Each row comes from the steps of one path. Every step used is in the known rows, and no mark comes twice. Write the path behind each row, first mark first.
Known rows
l > b > t > r > p: [ 0.06  0.09  0.02  0.18 -0.02  0.00  0.01  0.20  0.08  0.02  0.01 -0.02
  0.15  0.11 -0.03 -0.01 -0.11  0.15 -0.13 -0.01  0.07 -0.02 -0.05  0.05
  0.09]
l > b > u > r: [-0.09 -0.04 -0.08 -0.17  0.24 -0.06 -0.02 -0.09  0.13  0.01  0.04 -0.08
 -0.02  0.09  0.11 -0.07  0.02  0.06  0.15 -0.10  0.04  0.08  0.01 -0.05
 -0.05]
s > r: [ 0.05 -0.01 -0.06 -0.09 -0.03 -0.06 -0.12 -0.09  0.00  0.02 -0.12  0.12
  0.04  0.22  0.03  0.03  0.08  0.04  0.03  0.19 -0.16 -0.05  0.01  0.07
 -0.11]
z > r > s > b: [ 0.13  0.02  0.01 -0.03 -0.01  0.01  0.11 -0.01 -0.19 -0.02  0.15  0.03
 -0.08 -0.20  0.02  0.00  0.01  0.04 -0.01 -0.09  0.11 -0.01  0.03  0.14
  0.01]
p > b > t: [ 0.12  0.04 -0.17  0.03 -0.06 -0.01 -0.09  0.06  0.03  0.06 -0.03 -0.07
  0.29 -0.03  0.04 -0.05  0.07 -0.09 -0.07  0.16 -0.02  0.03 -0.02  0.14
  0.03]
s > b > m: [ 0.11  0.07  0.01  0.00  0.04  0.02  0.00  0.03  0.05  0.01 -0.06  0.01
 -0.31 -0.02 -0.02  0.03 -0.03  0.09 -0.04  0.10  0.05  0.04  0.09 -0.09
 -0.03]
t > r: [-0.02  0.07  0.02  0.13 -0.02  0.00 -0.13 -0.10 -0.03  0.02 -0.20  0.10
  0.07  0.12 -0.01  0.02  0.13  0.07 -0.09  0.09 -0.13 -0.08  0.05 -0.03
  0.00]
s > b > u > r > p: [-0.03  0.04  0.20 -0.11  0.26 -0.03  0.14  0.00  0.00 -0.03  0.05  0.05
 -0.21 -0.01 -0.03 -0.03 -0.19  0.12  0.11 -0.02  0.24 -0.03  0.05 -0.10
 -0.13]
m > z > r: [ 0.14 -0.14 -0.16  0.04 -0.10 -0.04 -0.02 -0.30  0.15  0.00  0.05  0.08
 -0.06 -0.05 -0.01 -0.05  0.46 -0.06  0.08  0.11 -0.05  0.03 -0.08  0.01
 -0.01]
m > z > r > p > b > t: [ 0.18 -0.15 -0.09  0.13 -0.17 -0.03  0.15 -0.03  0.16  0.02  0.19 -0.02
  0.14 -0.15 -0.07 -0.09  0.13 -0.11  0.00  0.12  0.09  0.08 -0.16  0.12
  0.05]
r > s > b: [ 0.12  0.09 -0.01  0.01  0.03  0.02  0.01  0.11 -0.31 -0.02  0.02  0.03
 -0.08 -0.12  0.06  0.04 -0.05  0.08 -0.06 -0.10  0.12 -0.04  0.04  0.06
  0.04]
m > z > r > s > b: [ 0.20 -0.10 -0.06  0.07 -0.10 -0.01  0.14 -0.04 -0.23 -0.04  0.16  0.05
 -0.15 -0.20  0.01 -0.02  0.12 -0.01  0.03 -0.11  0.11  0.06 -0.05  0.12
  0.04]
z > r: [ 0.08 -0.03 -0.07 -0.05 -0.01 -0.02 -0.05 -0.24  0.15  0.02  0.06  0.07
 -0.01 -0.06  0.01 -0.03  0.35  0.01  0.06  0.13 -0.04 -0.05  0.01  0.02
 -0.04]
s > b > t: [ 0.23  0.16 -0.13  0.00  0.05 -0.02 -0.02  0.14 -0.09  0.03  0.04  0.00
  0.04 -0.04  0.00 -0.01  0.04  0.04 -0.05  0.15  0.12 -0.02  0.05  0.15
 -0.03]
l > b > m: [ 0.04 -0.01 -0.11 -0.02  0.02 -0.01 -0.06 -0.01  0.23  0.03 -0.01 -0.07
 -0.19  0.04  0.07 -0.01  0.09  0.11  0.00  0.00 -0.04  0.10  0.01 -0.11
  0.05]
t > r > s > b: [ 0.04  0.10  0.10  0.15 -0.03  0.04  0.00  0.15 -0.39 -0.02 -0.10  0.09
 -0.02 -0.02  0.00  0.04 -0.17  0.09 -0.15 -0.16  0.03 -0.05  0.07  0.06
  0.05]
b > t > r > z: [-0.11  0.09 -0.10  0.12 -0.12  0.01 -0.15  0.03  0.13  0.01 -0.01  0.01
  0.39  0.14 -0.06  0.00  0.21  0.01 -0.06  0.14 -0.08 -0.15 -0.02  0.14
  0.00]
b > t: [ 0.09  0.12 -0.20 -0.03  0.03 -0.02 -0.12  0.00  0.13  0.03  0.00 -0.03
  0.17  0.02  0.02  0.02  0.15  0.01 -0.04  0.18 -0.02 -0.04 -0.02  0.14
 -0.03]
u > r > s > b: [ 0.05  0.03 -0.06  0.00  0.15 -0.02  0.07  0.02 -0.29 -0.05 -0.01  0.05
 -0.07 -0.03  0.10  0.00 -0.18  0.03  0.04 -0.13  0.12 -0.02  0.03  0.16
 -0.10]
l > r > p > b > m > z: [-0.05 -0.10  0.12  0.08 -0.10  0.05  0.02  0.01  0.14 -0.01 -0.06 -0.05
 -0.14  0.05 -0.09 -0.02  0.13 -0.11 -0.01 -0.03 -0.12  0.07 -0.05 -0.24
  0.15]
l > r > s: [-0.09  0.13 -0.01 -0.11  0.03  0.07 -0.12 -0.01 -0.17 -0.03 -0.03 -0.02
  0.11  0.03  0.06  0.07  0.25 -0.05 -0.01 -0.16 -0.17 -0.11  0.01 -0.01
  0.11]
y > r > s: [-0.03  0.10 -0.14 -0.10 -0.04  0.05 -0.04  0.03 -0.25 -0.01  0.02  0.03
 -0.04  0.01  0.04  0.19 -0.09 -0.05 -0.05 -0.09 -0.10 -0.07 -0.02  0.06
  0.04]
u > r: [ 0.01 -0.02 -0.15 -0.04  0.16 -0.04 -0.07 -0.24  0.07 -0.01 -0.12  0.08
 -0.02  0.13  0.08 -0.01  0.20  0.00  0.08  0.11 -0.03 -0.05  0.00  0.05
 -0.15]
u > r > s > b > t: [ 0.09  0.08 -0.16 -0.02  0.13 -0.01  0.10  0.18 -0.22 -0.03  0.09 -0.02
  0.09 -0.05  0.08  0.02 -0.25 -0.02  0.05 -0.07  0.15  0.00  0.00  0.34
 -0.12]

Write each row's path
[-0.17  0.06  0.28 -0.14  0.06  0.05 -0.06  0.06  0.02  0.02  0.02 -0.08
  0.10  0.00 -0.06 -0.04  0.06 -0.04  0.01 -0.08 -0.05 -0.06  0.04 -0.26
  0.16]
l > r > p > b > u
[ 0.00  0.05  0.18  0.01  0.00  0.05 -0.06  0.01 -0.05  0.02 -0.07  0.01
  0.10  0.04 -0.05 -0.05  0.21 -0.05 -0.06  0.01 -0.07 -0.11  0.02 -0.14
  0.15]
l > r > p > b
[-0.21 -0.08  0.00 -0.12  0.09 -0.02  0.04  0.00 -0.07 -0.01  0.03 -0.10
  0.18 -0.11  0.10  0.00 -0.23 -0.11  0.09 -0.21  0.00  0.07  0.01  0.03
 -0.04]
p > b > u > r > s
[-0.12  0.10  0.19  0.02  0.03  0.04  0.03  0.17 -0.32 -0.01  0.00 -0.02
  0.00 -0.07 -0.02  0.07 -0.29  0.10 -0.08 -0.24  0.05 -0.02  0.10 -0.03
  0.05]
t > r > s > b > u
[-0.25 -0.12  0.00 -0.12  0.04 -0.05 -0.08 -0.14  0.17  0.00  0.03 -0.07
  0.23  0.04  0.03 -0.10  0.13 -0.11  0.15  0.00  0.02 -0.02  0.00 -0.03
 -0.05]
p > b > u > r > z
[-0.18 -0.02  0.12 -0.14  0.22 -0.03  0.03 -0.14  0.22 -0.03  0.05  0.02
 -0.11  0.06  0.00  0.02 -0.08  0.08  0.14 -0.04  0.09 -0.07  0.00 -0.13
 -0.14]
b > u > r > p
[ 0.04  0.06  0.01 -0.01  0.00  0.04  0.06  0.13 -0.12 -0.03  0.03 -0.04
 -0.23 -0.13  0.04  0.08 -0.22  0.07 -0.05 -0.14  0.06  0.04  0.07 -0.01
 -0.01]
r > s > b > m
[ 0.00 -0.25 -0.09  0.10 -0.22  0.01  0.13 -0.08  0.09 -0.01  0.14 -0.09
 -0.05 -0.22  0.02  0.00 -0.01 -0.17  0.03 -0.14 -0.08  0.19 -0.11  0.04
  0.07]
p > b > m > z > r > s
[ 0.00  0.12 -0.03 -0.10 -0.01  0.08  0.10  0.19 -0.30 -0.02  0.06 -0.03
 -0.32 -0.04 -0.03  0.19 -0.43  0.00 -0.06 -0.13 -0.02  0.06  0.07  0.02
  0.01]
y > r > s > b > m
[-0.07 -0.04 -0.04 -0.09 -0.12 -0.07 -0.18 -0.11  0.09  0.00 -0.04  0.11
  0.16  0.23  0.00 -0.01  0.27  0.05  0.08  0.19 -0.13 -0.14 -0.02  0.08
 -0.07]
s > r > z
[ 0.16 -0.05 -0.06  0.09 -0.04 -0.01  0.04 -0.02 -0.01 -0.01 -0.04  0.01
 -0.37 -0.02 -0.04 -0.01  0.09  0.03  0.00  0.09  0.05  0.13  0.01 -0.11
 -0.02]
s > b > m > z
[ 0.05 -0.03 -0.07  0.05  0.08 -0.04  0.09  0.04  0.11  0.01  0.02 -0.01
  0.20  0.03  0.02 -0.07 -0.18 -0.06  0.01  0.13  0.10  0.00 -0.07  0.17
 -0.09]
u > r > p > b > t
[-0.10 -0.08  0.22 -0.14 -0.03 -0.06  0.03  0.09  0.07  0.03 -0.02  0.02
  0.09  0.07 -0.05  0.00 -0.31  0.04  0.03  0.05 -0.04  0.01 -0.01 -0.09
 -0.01]
s > r > p > b > u
[-0.13  0.18  0.19 -0.22  0.14  0.07 -0.01  0.17 -0.31 -0.02  0.07 -0.08
 -0.02 -0.05 -0.01  0.05 -0.02  0.01  0.03 -0.26  0.01 -0.05  0.10 -0.09
  0.12]
l > r > s > b > u
[ 0.04  0.14  0.00  0.14 -0.09  0.00 -0.08  0.16 -0.09  0.01  0.02  0.03
  0.25  0.09 -0.09 -0.05  0.06  0.05 -0.08  0.13  0.05 -0.11  0.03  0.18
  0.01]
s > b > t > r > z
[-0.08 -0.13  0.07  0.05  0.07 -0.01  0.11 -0.05  0.23 -0.01 -0.06 -0.01
 -0.13  0.03  0.01 -0.03 -0.21 -0.03  0.04  0.04  0.02  0.05 -0.02 -0.08
 -0.10]
u > r > p > b > m
[ 0.14  0.17 -0.03  0.15  0.00  0.01 -0.03  0.19 -0.19  0.03 -0.09  0.05
  0.12  0.06 -0.06 -0.01 -0.10  0.06 -0.15  0.12  0.03 -0.02  0.09  0.16
 -0.02]
s > b > t > r
[-0.13  0.09  0.00 -0.11 -0.03  0.03 -0.23 -0.14  0.09 -0.01 -0.02  0.01
  0.16  0.17 -0.02 -0.03  0.62 -0.04  0.06  0.04 -0.14 -0.21  0.02 -0.07
  0.10]
l > r > z
[-0.22 -0.02 -0.03 -0.19  0.18 -0.02  0.01 -0.08 -0.01 -0.04  0.06 -0.05
  0.02 -0.03  0.11  0.07 -0.14  0.00  0.14 -0.21  0.01 -0.02  0.00  0.02
 -0.12]
b > u > r > s
[ 0.08 -0.18 -0.13  0.13 -0.15 -0.01 -0.01 -0.10  0.15  0.02 -0.08 -0.06
 -0.10 -0.04  0.00 -0.03  0.11 -0.10 -0.01  0.07 -0.09  0.16 -0.05 -0.13
  0.05]
p > b > m > z
[ 0.06 -0.17  0.04  0.16 -0.15  0.00  0.07 -0.04  0.21  0.00 -0.04 -0.02
 -0.17 -0.06 -0.05 -0.01 -0.04 -0.04 -0.02  0.03  0.02  0.12 -0.10 -0.19
  0.07]
r > p > b > m > z
[-0.07 -0.02 -0.15 -0.04  0.11 -0.02 -0.02 -0.10 -0.09 -0.05 -0.02  0.03
  0.06  0.01  0.14  0.05  0.03  0.00  0.09 -0.12 -0.02 -0.05 -0.03  0.13
 -0.12]
u > r > s
[-0.02 -0.13  0.12  0.02 -0.10  0.02  0.13 -0.09  0.33  0.01  0.11 -0.02
 -0.13 -0.15 -0.07 -0.04 -0.06 -0.02  0.01  0.06  0.00  0.06 -0.02 -0.10
  0.02]
z > r > p > b > m
[-0.05 -0.16  0.13  0.32 -0.19  0.03  0.08  0.02  0.11  0.00 -0.14  0.02
 -0.12  0.03 -0.11 -0.01 -0.13 -0.02 -0.12 -0.01 -0.09  0.09 -0.08 -0.19
  0.09]
t > r > p > b > m > z
[-0.03  0.05  0.04 -0.15  0.25 -0.03  0.04 -0.05 -0.08  0.00 -0.01  0.02
 -0.13  0.01  0.02 -0.05 -0.10  0.05  0.12  0.01  0.13  0.03  0.10 -0.05
 -0.14]
s > b > u > r
[ 0.02 -0.10  0.01  0.08 -0.18  0.05  0.11  0.02  0.04  0.00 -0.02  0.00
 -0.27  0.02 -0.11  0.09 -0.18 -0.13 -0.03  0.01 -0.08  0.13 -0.09 -0.17
  0.09]
y > r > p > b > m > z
[-0.07  0.02 -0.06  0.18 -0.19  0.00 -0.14  0.10  0.03  0.03 -0.05 -0.04
  0.48  0.08 -0.05 -0.08  0.13 -0.09 -0.10  0.14 -0.08 -0.07 -0.03  0.16
  0.07]
p > b > t > r > z
[-0.03 -0.11  0.14 -0.01 -0.12 -0.03  0.06  0.08  0.13  0.02 -0.06  0.03
 -0.07  0.11 -0.04  0.01 -0.33  0.03 -0.01  0.12 -0.12  0.06 -0.01 -0.06
 -0.05]
s > r > p > b > m
[-0.09 -0.01  0.19 -0.07  0.03  0.00  0.01  0.00  0.10  0.03  0.04 -0.04
  0.03 -0.12 -0.03 -0.02 -0.11  0.04 -0.02 -0.02  0.10 -0.01 -0.01 -0.21
  0.07]
r > p > b > u
